Each row comes from the steps of one walk. Every step used is in the known rows, and no mark comes twice. Write the walk behind each row, first mark first.
In the rows, zero is written as 128.
Known rows
kazafu-nemal: [ 92 104 128 159 106 115 146 168 102  97 127 143 136 107 140  95 143 141
  89 100 104 156 120 117  90 150 134 140 185 130]
gotes-nemal-kazafu-somef-noni-muzafo-tugo-goki-lerum: [142 126 149  94 188 134 151 120 149  90 139 106  89 106 108 114 107  88
 143 191 167 130 173 114 123  76 194 114  66 179]
noni-somef: [ 81 124 167 140 111 133 144 137 128 140 158 160 143 117 148 130 144 132
 134 132 105 115 132 157  95 187 121 119 156 139]
nofa-teli: [101 102 127 162 131 125 108 145 129 108 151 171 149 137 129 118 137 174
 146 134  69 160 115 121 117 184 120 130 154  84]
somef-noni: [ 93 103 144 122 136 123 123 155 131 134 126 116 124  94 121 119 163 139
 138 151  72 156 110 118 102 154 124 159 151 153]
teli-nofa: [145 120 123 144  96 148 118 151  84 127 158 177 158 125 136 144 138 155
 165  99  96 132 113 127 143 182 101 129 143  94]
nofa-teli-nekal-lerum-goki: [133 110 126 203 152 122  83 106 139  92 138 159 143 150 125 168 119 172
 162  89  75 138  95 128 173 121 124 120 124 110]
muzafo-noni: [130 147 140 145 127 123 139 163 113 125 147  93 143 121 127 103 156 129
  97 149  92 132 114 134 100 140 104 142 169 108]
tugo-goki-lerum-pema: [ 90 142 132 124 128  92 114 156 148 133 142 146 119 121  82 111 134 126
 129 124 147 150 123  48 176  92 139 124 119 160]
muzafo-noni-somef-kazafu-nemal: [141 127 141 115 129 120 171 157 145  90 124  85 143 151 166 101 141 112
  46 112 132 112 147 208  84 114 149 173 162 162]
muzafo-noni-somef-kazafu-nemal-gotes-ladut: [154 112 121  87 106 176 200 163 123  64 117  82 118 137 150  85 138 137
  62 129 153  88 107 197  51 108 179 180 108 182]
nemal-kazafu-somef: [ 85 128 153 149  95 192 165 139 136 148 133 136 168  66 150 101 142 155
 136 159  94 130 166 186 103 143 120 114 161 110]
somef-kazafu-nemal-gotes: [112  78 104  85  89 141 165 137 127 101  85 135 121 125 143  78 124 165
 102 120 122 146 135 147 112 125 160 183 137 143]
nofa-teli-nekal-lerum-goki-tugo: [132 101 111 182 158  95  91 115 112  99 104 144 140 162 127 167 119 167
 164  97 101 125 113 111 211 120  80 119 136  98]
gotes-nemal-kazafu-somef-noni-muzafo-tugo-goki: [141 106 164  92 164 159 157 135 146 110 140  93 116 112 104 107 117  89
 126 168 159 126 174 143 102 104 173 129  66 130]
noni-muzafo-tugo-goki: [139 119 126  98 114 113 135 132 128 152 151 123 125 128  89 119  99 102
 121 118 163 145 108  92 130 150 105 108  97  82]
kazafu-nemal-gotes-ladut: [110  92 106 130  84 169 176 176  80  72 120 140 111  97 122  82 144 168
 107 115 124 130  76 109  59 139 164 144 137 154]
tugo-muzafo-noni-somef-kazafu-nemal: [138 146 120 102 129 127 157 136 153 129 108 105 124 165 178 107 134  99
  53 114 160 121 160 195  68 106 143 176 130 153]
gotes-nemal-kazafu: [ 99 101 197 128 137 147 153 167 150  91 142 126 144 111 141  96 154 174
 129 160  83 143 176 129 117 154 124 145 126  88]
lerum-goki: [ 88 110 158 140 104 135 127 114 120 135 137 136 169  96 103 168 158 126
 132  96  94 150 122  98 127 163  99 135 153 116]
goki-tugo-muzafo-noni: [124 159 102 111 136 101 135 155  94 170  95 101 121 154 144 109 154 102
 107 161 150 125 149 107 118 142  54 138 150  87]
nofa-teli-nekal-lerum: [139 117 117 204 154 117  92 139 143  99 146 166 116 159 147 111 112 208
 163 123  60 138  85 152 160 128 132 112 137 100]
tugo-goki: [105 118 151 140  81 125 136 126 137 139 110 132 169 114  92 123 151 143
 139 107 132 147 104  91 129 146 109 119 139  91]
nofa-teli-nekal: [115 112 126 197 134 119 101 136 128 104 142 189 143 151 136 132 134 220
 161 135  61 155 104 122 147 194 114 136 147  88]
kazafu-somef-noni: [ 89 125 137 150 128 154 135 128 104 149 129 128 135  81 122 123 165 125
 141 149  76 135 123 161  74 147 157 130 170 177]
nemal-kazafu-somef-noni-muzafo: [ 89 112 152 112 132 179 144 136 137 162 136 114 113  67 156 118 122 129
 140 178 101 138 144 156  61 127 138 139 131 141]
nekal-teli: [121 127 144 129 121 139  98 146 122 112 165 167 172 116 117 122 135 176
 137 126  65 164  93 119 123 193 129 123 177  72]
somef-noni-muzafo: [ 95  99 142 105 145 117 110 146 122 152 150 122  88 105 130 128 128 128
 136 152  91 158  93  94  69 155 120 152 135 135]
gotes-ladut: [101 118 158 144 103 162 149 176 112 115 153 119 139  85 105 111 160 173
 125 120  84 141  72 112  78 172 103 111 144 117]
tugo-goki-lerum-nekal-teli-nofa: [210 145  96 164  80 131  42  94 100  93 148 203 165 135  93 180  99 187
 197  57 127 144  79  54 207 138 183  79 131  80]

Which walk is each row?
[136 149 130  67 143 112 147 128 143 174  90  87 125 168 170 123 143 100
  99 151 171 100 179 180 124 138  71 156 124 116] -> goki-tugo-muzafo-noni-somef-kazafu
[143 122 137 160  98 146  64 133 114 130 163 171 154 116 109 138 120 195
 141  96  53 151  99  93 132 184 156  98 174  62] -> lerum-nekal-teli
[152 151 130  74 160 117 131  98 155 164  87  59 124 172 159 159 124  57
 100 106 181  82 162 193 154  62  83 145 100 142] -> nekal-lerum-goki-tugo-muzafo-noni-somef-kazafu
[142 112 114  86 107 142 180 132 131  86 105 104 124 154 168  82 129 116
  72 138 155  93 151 202  87 110 184 193 129 176] -> muzafo-noni-somef-kazafu-nemal-gotes
[112 157 131 106 135 114 137 104 102 162 104 112 148 154 146 184 156  48
 110 127 183  91 170 131 121 147  68 140 133 129] -> lerum-goki-tugo-muzafo-noni-somef
[139 140 110 102 138  86 129 119 133 130 156 135  95 126  92 118  89 101
 137 142 174 148 107  63 154 120 125  92 102 130] -> noni-muzafo-tugo-goki-lerum
[ 94 103 188 135 156 175 153 151 135  98 129 113 138  85 140 102 166 138
 138 183  80 127 188 169  79 126 172 146 130 153] -> gotes-nemal-kazafu-somef-noni
[134 117  89  56 113 128 171  88 111 126  44 106 124 176 166 151 131  64
  81 114 220  89 194 159 124  98 125 197 106 162] -> lerum-goki-tugo-muzafo-noni-somef-kazafu-nemal-gotes
[141 142 110 120 130  87 139 130 140 111 135 132 132 113  82 111 124 113
 140 141 152 148 125  91 183 118 124 102 120 147] -> muzafo-tugo-goki-lerum
[114 164 121 109 138 105 142 140 101 171 109 116 123 162 168 128 152  81
 109 161 170  88 163 150 104 155  72 130 143 118] -> goki-tugo-muzafo-noni-somef
[123 168 117 133 125 128 128 143 120 164 133 107 119 139 142 113 154 111
 106 153 119 138 128 125  84 137  99 141 139 103] -> tugo-muzafo-noni
[122 124 150 183 129 125 111 112 130 123 131 131 138 118 124 161 132 153
 150  85  87 123  98 131 168 107 110 117 135 133] -> teli-nekal-lerum-goki
[147 172 121 150 158 104 122  93 112 150  97 105 117 177 165 176 132  78
 128 115 174  69 143 159 162  91  78 122 115 145] -> teli-nekal-lerum-goki-tugo-muzafo-noni-somef
[140 141 166  99 135 134 153 136 163 132 141  81 149 145 152 113 146 125
  87 139 110 106 145 204 105 138 122 158 140 138] -> muzafo-noni-somef-kazafu
[139 132  93  73 109 148 169 115 138 122  89 121  98 173 176  91 123 102
  74 140 180 100 159 194  69 101 177 191 103 170] -> tugo-muzafo-noni-somef-kazafu-nemal-gotes
[101 109 172  98 117 137 150 125 167 146 140 134 151 127 150 124 144 151
 123 123 103 122 148 192 117 169 121 146 138 135] -> noni-somef-kazafu
[ 87 116 150 135 128 186 155 141 147 143 118 110 148  58 150 108 158 137
 144 179  82 140 159 183  94 124 143 154 147 159] -> nemal-kazafu-somef-noni
[121 122 117 111 166 148 137 138 100 163 173 121  93  95 116 110 108  83
 117 167 104 131 128 155  74 150 145 122 129 168] -> kazafu-somef-noni-muzafo-tugo
[101 141 132 143 100  94 123 114 138 115 112 142 140 110  99 125 144 142
 157 127 148 153 103  69 155 117 134 106 145 136] -> tugo-goki-lerum
[243 143  76 123 116 122  46 101  94 107 190 199 122 155  87 175  45 145
 177  74 155 139  83  46 209 143 173  65  87  68] -> noni-muzafo-tugo-goki-lerum-nekal-teli-nofa
[137 116 128 118 110 116 143 136 139 138 132 123 163 120  80 111 132 117
 124 119 144 146 125 113 162 146 109 116 116 100] -> muzafo-tugo-goki
[117 173 135 127 130 136 141 130 127 161 143 131 124 151 159 131 146  91
 106 152 144 103 145 167  66 154 120 133 134 132] -> tugo-muzafo-noni-somef
[122 117 119 184 182 114  79 185 150 114 175 173 100 169 128  92 101 190
 135 122  61 131 102 129 181 109 135 133 110 124] -> nofa-teli-nekal-lerum-pema
[135 166 118 116 155 115 126 108 111 157 110  88 119 164 159 162 133  35
 114 113 183  71 151 158 132  81  84 116 124 145] -> nekal-lerum-goki-tugo-muzafo-noni-somef
[134 133 114  91 158 148 152 112 161 133 127 103 101  75 115 116  94  90
 149 188 174 139 152 128 137  73 162 114  84 179] -> nemal-kazafu-somef-noni-muzafo-tugo-goki-lerum
[137 109 131  91 135 172 155 125 158 160 126  96 130  83 110 115 105  93
 132 163 163 137 156 157 115 106 144 129  83 130] -> nemal-kazafu-somef-noni-muzafo-tugo-goki
[129 118  92 176 157 102  78  93 122 134  87 166 117 180 145 176 115 147
 174 102 128 133 124 101 195 114  73 118 113  90] -> nofa-teli-nekal-lerum-goki-tugo-muzafo
[159 156  94 171 184 104  98  91 124 120 109 133 122 209 168 184 117 102
 140 118 162  81 142 158 167  99  92 125 106 122] -> nofa-teli-nekal-lerum-goki-tugo-muzafo-noni-somef
[166 156 130 107 162 108 127  87 155 159  77  77 123 188 171 165 126 100
 114 103 172  77 158 190 182  73  74 147  94 143] -> teli-nekal-lerum-goki-tugo-muzafo-noni-somef-kazafu
[156 143 122 161  93 109  59  97 140 104 127 171 150 121  82 151 112 185
 165  86 116 160  82  41 177 125 183  72 150  91] -> tugo-goki-lerum-nekal-teli
[152 128  99  76 108 184 190 141 136 100 101 100  94 156 161  91 133 122
  68 127 179  94 117 185  38  99 173 178  84 177] -> tugo-muzafo-noni-somef-kazafu-nemal-gotes-ladut
[156 136 105 135 115  88  96 107 128 141 150 140  75 124  82 136  73 120
 139 112 166 141 107  38 163 113 151  68  96 120] -> noni-muzafo-tugo-goki-lerum-nekal
[118 133 115 151 139  99 104  98 111 169  80 136 113 152 142 165 127 127
 159 100 143 117 129 104 187 106  60 115 120 113] -> teli-nekal-lerum-goki-tugo-muzafo
[157 129 109 121 130 152 117  97 155 144 125 111  82  79 107 135  77 109
 149 157 164 133 152 104 147  66 186  89  83 170] -> nemal-kazafu-somef-noni-muzafo-tugo-goki-lerum-nekal
[127 136 124 175  75 101  91 101 132 128 109 148 120 112  91 142 126 164
 155  98 134 146 103  41 163 110 157  78 139 125] -> tugo-goki-lerum-nekal
[110 119 145 148 124 133 113 124 132 125 148 113 142 104 115 148 136 111
 133  85  97 128 102 129 135  99 118 112 141 132] -> nekal-lerum-goki
[159 135 102 155 105  97 106 117 132 127 132 137 117 119  77 132 107 137
 143 114 148 140 126  64 192 111 156  75 116 137] -> muzafo-tugo-goki-lerum-nekal
[191 143 101 121 131 101  62 103 132 116 172 167 106 134  79 144  60 143
 145 104 145 153  87  36 174 133 175  62 108  84] -> noni-muzafo-tugo-goki-lerum-nekal-teli
[ 89 106 140 122 113 106 130 123  94 138 100 125 171 107 113 171 157 113
 136 107 125 134 144  83 160 167  54 131 165 103] -> lerum-goki-tugo
[134 145 102 112 155 110 130 101 118 141 145 120  89 102  88 125 105  73
 145 162 166 136 113 104 122  92 173  97 109 192] -> kazafu-somef-noni-muzafo-tugo-goki-lerum
